Each row comes from the steps of one walk. Every step used is in the known rows, and no mark comes twice. Write the walk behind each row, first mark first.
(in the rows, 100 means zero)
Known rows:
nivagu -> sala -> lage: 96 109 84 99 116 108 87 115 93 89 98 92 92 88 105 103 107 90 88 121 83
 95 95 102 97 83 103 132 91 115 94 122 104
lasapo -> sala -> fevul -> fide -> lage: 114 114 67 120 138 90 116 93 99 77 120 94 105 113 73 95 82 120 106 109
 65 122 103 67 101 88 95 105 105 121 104 95 85
lage -> vebotiz: 108 103 98 83 112 110 103 97 112 97 97 95 101 97 103 102 96 110 88 92
 122 101 102 94 85 99 96 93 106 106 104 97 88
peboru -> mugop -> lasapo -> sala -> fevul: 105 98 67 91 133 95 100 92 81 95 83 107 97 97 94 104 108 110 95 141 84
 120 105 108 126 86 91 108 80 113 107 104 86
sala -> fevul -> fide -> lage -> resum: 111 123 93 115 133 90 120 96 122 87 111 88 100 110 82 84 91 152 99 86 67
 102 103 70 90 91 102 98 127 110 105 101 80
ragat -> resum -> lage -> mugop -> nivagu -> sala -> lasapo: 74 115 97 76 122 98 99 114 122 91 90 99 96 64 116 107 131 114 93 110 101
 118 100 102 82 86 129 130 97 104 89 136 98
mugop -> nivagu -> sala -> fevul -> fide -> lage: 87 109 81 104 135 91 114 105 110 100 108 94 122 107 106 116 99 124 108
 106 72 119 94 79 89 79 100 125 99 131 79 116 90
lage -> mugop -> nivagu -> sala -> lasapo: 74 104 98 68 120 106 104 95 96 111 99 100 107 79 129 121 110 113 109 122
 101 122 91 105 94 74 118 131 79 105 81 133 99
lasapo -> mugop -> nivagu -> sala -> fevul -> fide: 89 104 80 89 131 80 112 81 87 111 107 102 114 82 93 133 93 105 124 110
 83 118 100 79 121 72 97 122 94 119 89 124 95
peboru -> mugop -> lasapo -> sala: 103 105 71 91 111 93 91 105 91 98 86 105 93 90 105 110 112 97 110 130 97
 116 112 117 120 90 101 105 84 118 109 99 90
sala -> peboru: 95 106 94 97 116 112 109 92 100 103 122 102 102 105 101 104 109 103 85
 104 93 96 84 101 98 102 93 113 94 91 108 118 95
momuf -> ragat -> lafo: 103 90 86 88 108 101 93 110 118 90 96 113 87 89 98 122 111 120 80 95 94
 79 105 105 104 95 101 88 116 107 98 108 118
fide -> lage: 97 113 96 111 106 103 92 108 112 87 101 87 106 114 102 97 95 115 100 93
 91 106 101 93 87 101 105 98 110 113 89 96 94
resum -> lage -> lafo: 83 110 111 94 110 108 103 121 122 83 91 93 77 97 81 104 106 108 96 82 86
 93 126 94 73 111 110 90 99 93 96 99 114
nivagu -> sala -> lage -> vozo: 100 101 94 99 120 122 84 108 96 100 84 83 91 93 118 98 101 106 86 116 87
 104 104 98 85 91 107 136 93 117 93 127 100
resum -> lage -> mugop -> nivagu -> sala -> fevul: 73 106 94 66 130 113 108 114 112 94 76 93 100 85 101 111 101 109 101 106
 87 118 109 101 82 78 113 115 87 107 77 131 98
sala -> peboru -> mugop -> nivagu: 86 109 91 91 120 94 100 106 100 117 107 110 111 90 116 131 125 104 101
 100 88 97 98 112 101 105 99 115 84 93 106 133 81
lasapo -> mugop -> nivagu -> sala -> fevul -> fide -> lage -> bipu: 82 120 79 93 140 99 103 92 117 95 108 87 100 98 99 131 92 137 135 97 67
 121 113 65 108 69 110 116 101 128 72 127 88
fevul -> fide -> lage -> mugop -> lasapo -> sala -> peboru: 88 145 65 88 138 107 116 82 128 86 132 87 102 108 100 114 99 129 115 103
 72 127 97 88 95 75 111 111 103 121 110 112 86
momuf -> ragat -> resum: 120 92 88 92 100 97 87 108 119 88 96 110 94 80 104 102 110 108 83 96 101
 83 104 108 113 92 106 94 128 107 107 104 104
mugop -> nivagu -> sala: 92 97 99 84 102 104 98 113 96 111 92 98 110 87 122 117 108 93 109 115
 105 112 96 107 97 88 100 127 85 115 80 121 105
mugop -> nivagu -> sala -> fevul: 94 89 94 84 123 107 108 101 87 109 90 101 114 94 112 111 105 107 96 127
 93 116 88 98 103 82 92 130 80 111 81 127 101
mugop -> nivagu: 91 105 105 93 98 93 106 100 105 109 95 100 118 93 115 121 109 103 117 96
 97 107 97 99 95 101 97 111 89 98 91 109 102
ragat -> vebotiz: 109 102 86 98 98 107 94 96 107 104 102 105 107 83 103 104 104 93 79 91
 108 98 84 94 94 98 97 94 112 100 102 101 89
peboru -> mugop -> nivagu: 90 103 94 93 104 81 90 114 100 114 85 109 109 86 112 129 116 99 116 97
 95 101 113 113 102 105 106 103 90 102 98 115 84
bipu -> fevul -> fide -> lage: 93 114 96 126 120 85 119 89 125 77 103 94 109 112 84 105 81 136 106 81
 79 123 105 88 95 91 109 97 114 116 89 93 92
vozo -> lage -> momuf -> ragat: 101 87 108 63 114 121 94 125 126 99 71 90 92 92 109 104 95 111 98 75 86
 85 117 102 77 86 108 91 102 99 100 94 134
fevul -> fide -> lage -> momuf -> ragat: 101 104 89 90 128 102 109 109 138 89 105 92 108 108 108 124 89 133 119
 61 72 103 117 90 80 87 106 86 128 133 99 91 108
bipu -> fevul: 100 94 110 105 110 100 114 86 102 87 86 100 102 97 91 99 86 118 93 100
 100 119 100 107 107 95 100 102 98 96 91 105 103
lasapo -> mugop -> nivagu -> sala: 90 106 93 78 104 96 88 98 85 109 94 93 110 75 114 129 96 88 126 113 109
 115 104 101 116 82 102 121 91 117 79 127 104
peboru -> mugop -> nivagu -> sala -> fevul -> fide -> lage -> vebotiz: 95 112 70 88 153 89 102 113 117 103 94 96 115 97 106 125 100 131 95 100
 91 115 110 86 81 83 105 110 105 139 90 118 61

Which walk is each row?
87 111 88 76 121 108 97 91 86 112 115 96 113 79 117 134 105 91 112 117
 101 111 89 100 113 83 96 134 86 107 87 144 100 : lasapo -> mugop -> nivagu -> sala -> peboru
123 90 99 76 115 111 98 107 127 96 91 100 95 82 115 107 107 119 87 78
 106 97 112 104 95 96 102 97 129 112 112 112 114 : lage -> momuf -> ragat -> resum
111 125 106 119 122 87 125 93 133 76 101 85 95 101 83 88 82 159 106 75
 78 118 109 86 92 91 110 99 128 110 95 100 88 : bipu -> fevul -> fide -> lage -> resum
73 135 89 81 115 104 93 88 122 90 89 89 98 94 111 116 112 119 104 101 79
 102 100 105 95 75 114 112 92 105 103 112 102 : sala -> lage -> mugop -> lasapo
110 101 87 78 114 105 90 122 148 69 82 103 90 75 96 102 114 113 72 78
 112 80 116 102 84 98 107 83 133 111 107 92 95 : momuf -> ragat -> resum -> lage -> vebotiz
82 108 75 98 144 94 100 118 121 102 97 99 90 103 106 124 111 138 115 101
 62 111 120 83 97 81 117 112 95 130 81 128 73 : peboru -> mugop -> nivagu -> sala -> fevul -> fide -> lage -> bipu
79 130 79 70 129 120 112 97 120 78 103 92 89 92 96 106 113 107 102 114
 84 120 102 107 93 84 107 111 85 100 107 115 100 : resum -> lage -> mugop -> lasapo -> sala -> peboru
91 94 87 84 108 92 86 125 91 117 82 105 103 79 119 122 114 89 108 116
 103 107 111 122 103 93 109 118 86 119 86 128 89 : peboru -> mugop -> nivagu -> sala
77 109 100 93 113 79 101 74 86 105 104 104 123 80 113 136 109 113 129
 111 94 118 91 87 116 90 101 120 82 93 90 113 100 : sala -> lasapo -> mugop -> nivagu
102 105 105 109 111 116 88 103 115 97 85 78 104 115 117 92 90 130 100 88
 95 113 109 91 75 108 109 102 112 112 87 99 90 : fide -> lage -> vozo
104 108 110 92 118 106 105 116 135 88 83 88 91 88 99 91 115 110 89 73
 104 111 116 93 70 112 109 102 119 103 114 109 109 : ragat -> resum -> lage -> momuf
98 106 106 126 126 97 117 83 128 88 88 84 106 114 98 99 74 152 105 75 81
 132 113 84 83 97 113 100 117 117 89 97 90 : bipu -> fevul -> fide -> lage -> vozo
89 106 86 56 109 106 84 134 140 83 76 100 88 56 115 118 116 103 98 89
 100 95 121 119 91 76 128 106 120 119 86 130 106 : momuf -> ragat -> resum -> lage -> mugop -> nivagu -> sala
92 116 76 91 143 106 107 98 114 92 110 87 96 107 90 98 79 127 96 99 78
 117 105 82 89 69 118 103 116 128 88 120 84 : nivagu -> sala -> fevul -> fide -> lage -> mugop
111 113 115 85 99 107 95 124 118 101 79 82 79 87 94 70 100 118 92 89 94
 83 110 91 82 95 112 100 105 82 106 97 112 : vozo -> lage -> resum
93 101 104 109 118 96 129 81 130 88 103 104 80 101 85 110 92 140 114 81
 79 116 115 86 108 88 112 96 103 100 95 104 97 : lage -> bipu -> fevul -> fide
88 140 76 92 148 107 129 69 129 72 118 87 103 105 92 113 86 147 107 103
 72 146 97 94 102 69 111 112 101 118 101 117 89 : bipu -> fevul -> fide -> lage -> mugop -> lasapo -> sala -> peboru
80 109 84 90 122 101 100 95 105 112 102 109 101 103 116 116 131 111 86
 116 91 97 91 122 110 95 100 112 85 102 110 115 86 : sala -> peboru -> mugop -> lasapo
78 114 94 100 132 97 118 98 128 85 95 96 89 83 103 135 108 133 119 97 60
 118 109 87 101 72 111 140 82 113 81 134 102 : mugop -> nivagu -> sala -> lage -> bipu -> fevul -> fide
93 91 73 76 158 98 104 123 120 104 86 100 115 95 118 142 99 136 111 88
 64 112 121 101 89 74 106 107 108 146 87 124 92 : peboru -> mugop -> nivagu -> sala -> fevul -> fide -> lage -> momuf -> ragat
100 115 59 75 138 89 114 94 141 67 93 107 84 76 79 108 110 126 98 101 68
 107 118 92 113 65 115 92 121 121 118 101 99 : momuf -> ragat -> resum -> lage -> mugop -> lasapo -> sala -> fevul -> fide
101 114 73 99 127 102 80 100 96 94 71 90 91 90 115 112 115 113 104 126
 76 115 118 107 103 94 106 123 81 116 113 112 86 : peboru -> mugop -> lasapo -> sala -> lage -> vozo
87 97 88 92 120 98 92 86 72 98 107 101 100 81 106 111 98 99 104 135 103
 114 91 96 121 77 107 124 89 111 86 117 102 : nivagu -> sala -> lasapo -> mugop
90 122 91 113 115 99 106 104 140 89 117 91 85 117 98 106 100 136 123 74
 69 101 116 73 88 93 116 92 115 115 92 95 89 : fevul -> fide -> lage -> bipu
90 115 93 87 120 105 77 95 93 106 79 80 107 73 126 133 99 104 121 109 88
 115 111 91 99 85 106 140 89 116 84 137 101 : lasapo -> mugop -> nivagu -> sala -> lage -> vozo
86 104 93 102 116 86 98 73 81 97 110 104 106 87 97 116 99 109 112 115 95
 109 93 87 120 89 104 109 92 94 97 104 99 : sala -> lasapo -> mugop
89 125 68 109 140 83 111 90 123 71 89 103 73 87 85 127 113 137 119 112
 50 122 125 96 124 75 113 117 82 116 110 111 87 : peboru -> mugop -> lasapo -> sala -> lage -> bipu -> fevul -> fide
87 108 97 62 107 110 97 108 105 112 91 93 102 78 122 119 99 99 115 103
 109 116 107 110 92 78 116 115 93 112 83 134 99 : lage -> mugop -> nivagu -> sala
77 135 82 82 136 107 111 104 129 106 129 87 109 98 117 127 103 122 112
 88 80 116 95 91 78 76 118 123 104 122 89 141 84 : fevul -> fide -> lage -> mugop -> nivagu -> sala -> peboru
89 93 75 94 135 77 110 108 93 120 97 114 107 88 100 127 110 106 106 115
 77 108 107 98 110 81 105 117 89 121 98 126 80 : peboru -> mugop -> nivagu -> sala -> fevul -> fide
97 122 63 99 122 88 83 107 93 84 86 98 93 85 101 117 120 98 105 131 72
 106 110 111 116 86 102 120 79 116 114 106 89 : peboru -> mugop -> lasapo -> sala -> lage
